What can hang from each mark:
gipub: levopub
daso: levopub vova
levopub: daso tiga
bunok: daso gipub tiga
vova: daso gopa
gopa: vova
tiga: bunok levopub

Every row comes from one small tree of marks. The marks that hang from a mark follow it in brackets, in alphabetical order. Every link used is in the known rows. Which tree was each row made from?
Known rows:
daso(vova(gopa)): [ -5 -13  -7   3   4  10 -10  -1  -2 -14 -20   8  16  -2  14   6  -2 -37
 -10  -6  -3   0  -3]
levopub(daso(vova(gopa)) tiga): [ -5   4  -9  -6  -1  -1  -4  -4  19  -9 -43  17  25   6   9   4  -5 -14
   2 -16  15   5  -4]
levopub(daso tiga(bunok)): [  8  10   9 -13  -6   2   1   4   6  -1 -12   9  19   3 -11  -1  -4  37
  11  -7  12  -1  -8]
vova(daso(levopub(tiga)) gopa): [  9  11  -2  13   8  -6  -2  -9  10  -8 -75   7  -3   1   8   4  -3  -9
   5   2  -7  -1   8]
daso(levopub(tiga) vova): [ -2   8  -7   4   1  -3   0   4  -4  -1  -1 -14  -1  -5  -8   3  -1 -11
   3  -2  -1   2  -7]
levopub(daso(vova) tiga): [ -4   3  -7  -8  -3   0  -1   2  12  -1 -13   5  24   4  -2   4  -4  -2
   6 -12  11   7 -11]
tiga(bunok(daso) levopub): [-13  -8  18   0  -5  -5  -2   8 -20  10  35   7   4  -5  -9 -20   6  32
  -5  11 -10  -9   3]
bunok(daso(levopub vova(gopa)) tiga): [ -4  12  -9   6  -7  -7  -1  -5  -2  -7  30   8 -18  -3   7 -10  -1 -36
 -12  -3   5  -5   3]
vova(daso(levopub) gopa): [ 18   2  -2  17   8   7  -3 -10   2 -13 -64   2  -5  -3  17   4  -4 -20
   3   5 -21   0   8]
vova(daso(levopub)): [ 19   0  -1  14   5   8   1  -2  -4  -7 -35 -12  -8  -5   7   4  -2  -8
   8  10 -25   2   3]
gopa(vova(daso(levopub(tiga(bunok))))): [ 23   8   5  10  -2   3   0  -1 -10 -12 -19 -10  -2 -14  -1  10  -1  36
  -3  11   1  -1   5]
levopub(daso(vova)): [  5  -5  -8  -3  -4  13  -2   2   4  -7  -2  -1  16   0   5   3  -5 -15
   4  -9  -4   7 -10]
levopub(tiga(bunok(daso(vova)))): [-10  -7   4  -9 -10 -12  -4  13  -6   2  35   7   8  -5  -8  -7   3   9
  -7  -5  17  -7  -2]
bunok(gipub tiga): [ -3   2   0  -3   6   1  -8  -2   0   9  46  11 -13  10 -10   7   1   1
   2   3  11  -9  -5]
vova(daso): [  9 -15   2   7   7   7  -4   1  -2  -5 -39   6  11  -2  10   8   0 -11
   1   8 -14   1   1]
daso(levopub(tiga(bunok)) vova(gopa)): [  7  12  -2   0  -1   1  -5  -1  -2  -9 -11  -1  -4 -10  -2   1  -2   2
  -3  -4   8  -9  -1]
gipub(levopub): [ -4 -13   4  -5   4   5   6   3  -5   4 -19 -16   6   5   3   8   2 -17
  -1   3 -12  11  -1]
gopa(vova(daso)): [ 12 -16   0  12   2  10  -6  -1  -9 -17 -34   0  19  -8  15  15  -2  -4
 -10  10  -9   8   4]
tiga(bunok levopub): [ -7  -8  18   0   2  10  -3   6 -21   5  18   2   6  -9  -9  -7   4  34
  -4  12 -12 -10  -3]
levopub(daso): [  6   0   1  -3  -3   9  -1  -1   4  -4 -21   3  22   6   2   1  -5   1
  10  -5  -8   9  -8]
bunok(tiga(levopub)): [-18   2  10   0   2   2   1   2 -13   8  29  13   0  -3  -7  -4   4   9
  -7  10  -3  -9  -5]
gipub(levopub(daso)): [  4  -2   1  -8  -1   8  11  -3   9   3 -27 -12   8  10   3   4  -2  -6
   8  -5  -8  16  -2]
vova(daso(levopub(tiga(bunok))) gopa): [ 19  12   5   7   4   1  -1  -6   5  -9 -54   7  -7  -6   4   2  -2  16
   4   4  -1 -10   9]

Which tree is each row?
[ 20  10   7   4   3   0   3   2  -1  -1 -27  -4 -11  -8  -7   2   0  28
   8   8  -3  -9   2] => vova(daso(levopub(tiga(bunok))))
[  1  -1 -10  10   1  -8  -6  -1  -4   7  58 -16 -27   5  -5  -9   2 -14
   5   0  -8  -2   2] => bunok(daso(levopub vova) gipub)
[ 11   7   0  11   6  -5   3  -2   3  -1 -47  -5  -4  -1  -1   6  -1   3
  10   7  -9   2   2] => vova(daso(levopub(tiga)))
[ -1 -14   3  -5  -9   1  -5  12 -13  -3  45   2   4  -8  -1 -10   2  -1
 -10  -1   1  -7  -1] => tiga(bunok(daso(vova)))
[ -6   0 -11 -12   8  -3   5  -3  24  15  10 -10 -11  17  -8   9   0   0
  12 -12  19   8  -3] => bunok(gipub(levopub(daso(vova) tiga)))
[ -8   0  -8 -12  -1  -1  11   1  18   5 -18  -9   8   8  -1   8  -1 -11
   5 -11  12  14  -6] => gipub(levopub(daso(vova) tiga))
[-13 -10   3 -15  -7 -13   7  12  -1   9  30  -7  -4   0  -7  -5   6   2
  -9  -3  17   0   2] => gipub(levopub(tiga(bunok(daso(vova)))))
[-10  -2  -4   3   3  10  -4  -7   4  -5 -21  14  16  -1  10  -6  -3  -9
  -2  -5  -7   0  -2] => tiga(levopub(daso(vova(gopa))))
[-10   1   1  -2   0 -13  -6  -1   1  13  66  15 -16  13  -9  -6   3  -1
   1   1  12  -7   2] => bunok(daso gipub tiga)
[ -2   0   3  -2  -1  15  -4  -4   0  -7  -2  15   9  -9   5  -8  -2  18
  -5  -3  -1 -10  -1] => tiga(bunok levopub(daso(vova(gopa))))
[  1  -6  -9  -8  -1  12  10   0   9   0  -6 -16   4   5   7   8  -2 -21
   2  -7  -3  14  -5] => gipub(levopub(daso(vova)))
[ -3  -4  11 -14   1  -2   8   8  -2   8  -8  -9   0   2  -9   6   3  20
   0   1  11   1  -1] => gipub(levopub(tiga(bunok)))
[ -9   2 -10 -11   2  -2   7  -6  23  -3 -46   2  10   9   9   8  -3 -22
   1 -14  15  11   1] => gipub(levopub(daso(vova(gopa)) tiga))
[-16  -8  -8  -7   1 -11   4   0   5  18  78  -4 -34  10  -4   0   7 -25
  -8  -1  18  -3   3] => bunok(daso(vova) gipub(levopub) tiga)
[ 13   6   6   5  -2  -6  -5   0 -10   9  58 -13 -27   3 -13 -13   2  26
  11   5  -7  -9   6] => tiga(bunok(daso(levopub) gipub))
[ -5   5   2 -12  -1  -5  12  -2  16   7 -36  -6  13  14  -3   6  -1   5
  11  -8   7  16  -3] => gipub(levopub(daso tiga))
[  1 -12   8  -9   1  -7   2   3  -2  16  49 -11 -23  11  -7  -6   6  16
   3   2   3  -3   9] => tiga(bunok(daso gipub(levopub)))
[-11   9  -7   6  -3 -18  -3  -2   3  -4 -10   2  -1   1   4  -9  -1 -24
  -3  -8   3   2   5] => bunok(daso(levopub(tiga) vova(gopa)))
[-29  -2   0   3  -3  -9  -3  -3  -6   2  36  27  -3  -3   6 -14   5 -20
 -20   2   7 -11   4] => bunok(daso(vova(gopa)) tiga(levopub))
[ -4  10  -7   4 -10  -7   4   3  -8   0  61  -4 -19  -4  -3  -9   1 -26
  -8   1   1  -2  -3] => bunok(daso(levopub vova) tiga)
[ 13   7  -2  16   2  -2   1  -4  -4 -11 -40 -11   5  -8   4  13  -2  10
  -2  10  -6   9   6] => gopa(vova(daso(levopub(tiga))))
[-11  12   6  -4  -2   5   5  -4   0   7  19  17   6   1  -7  -6   0  18
   2   4   1  -3  -6] => bunok(tiga(levopub(daso)))
[-14 -13   6   1   2  -4 -10   5 -13  16  82   3 -19  -3 -12 -16   7  28
  -5   6   2 -17   3] => tiga(bunok(daso(vova) gipub) levopub)
[ 23   0  -3  19   1  10  -1  -6 -11 -16 -28 -17   2 -12  10  12  -3  -1
  -4  14 -21   9   6] => gopa(vova(daso(levopub)))
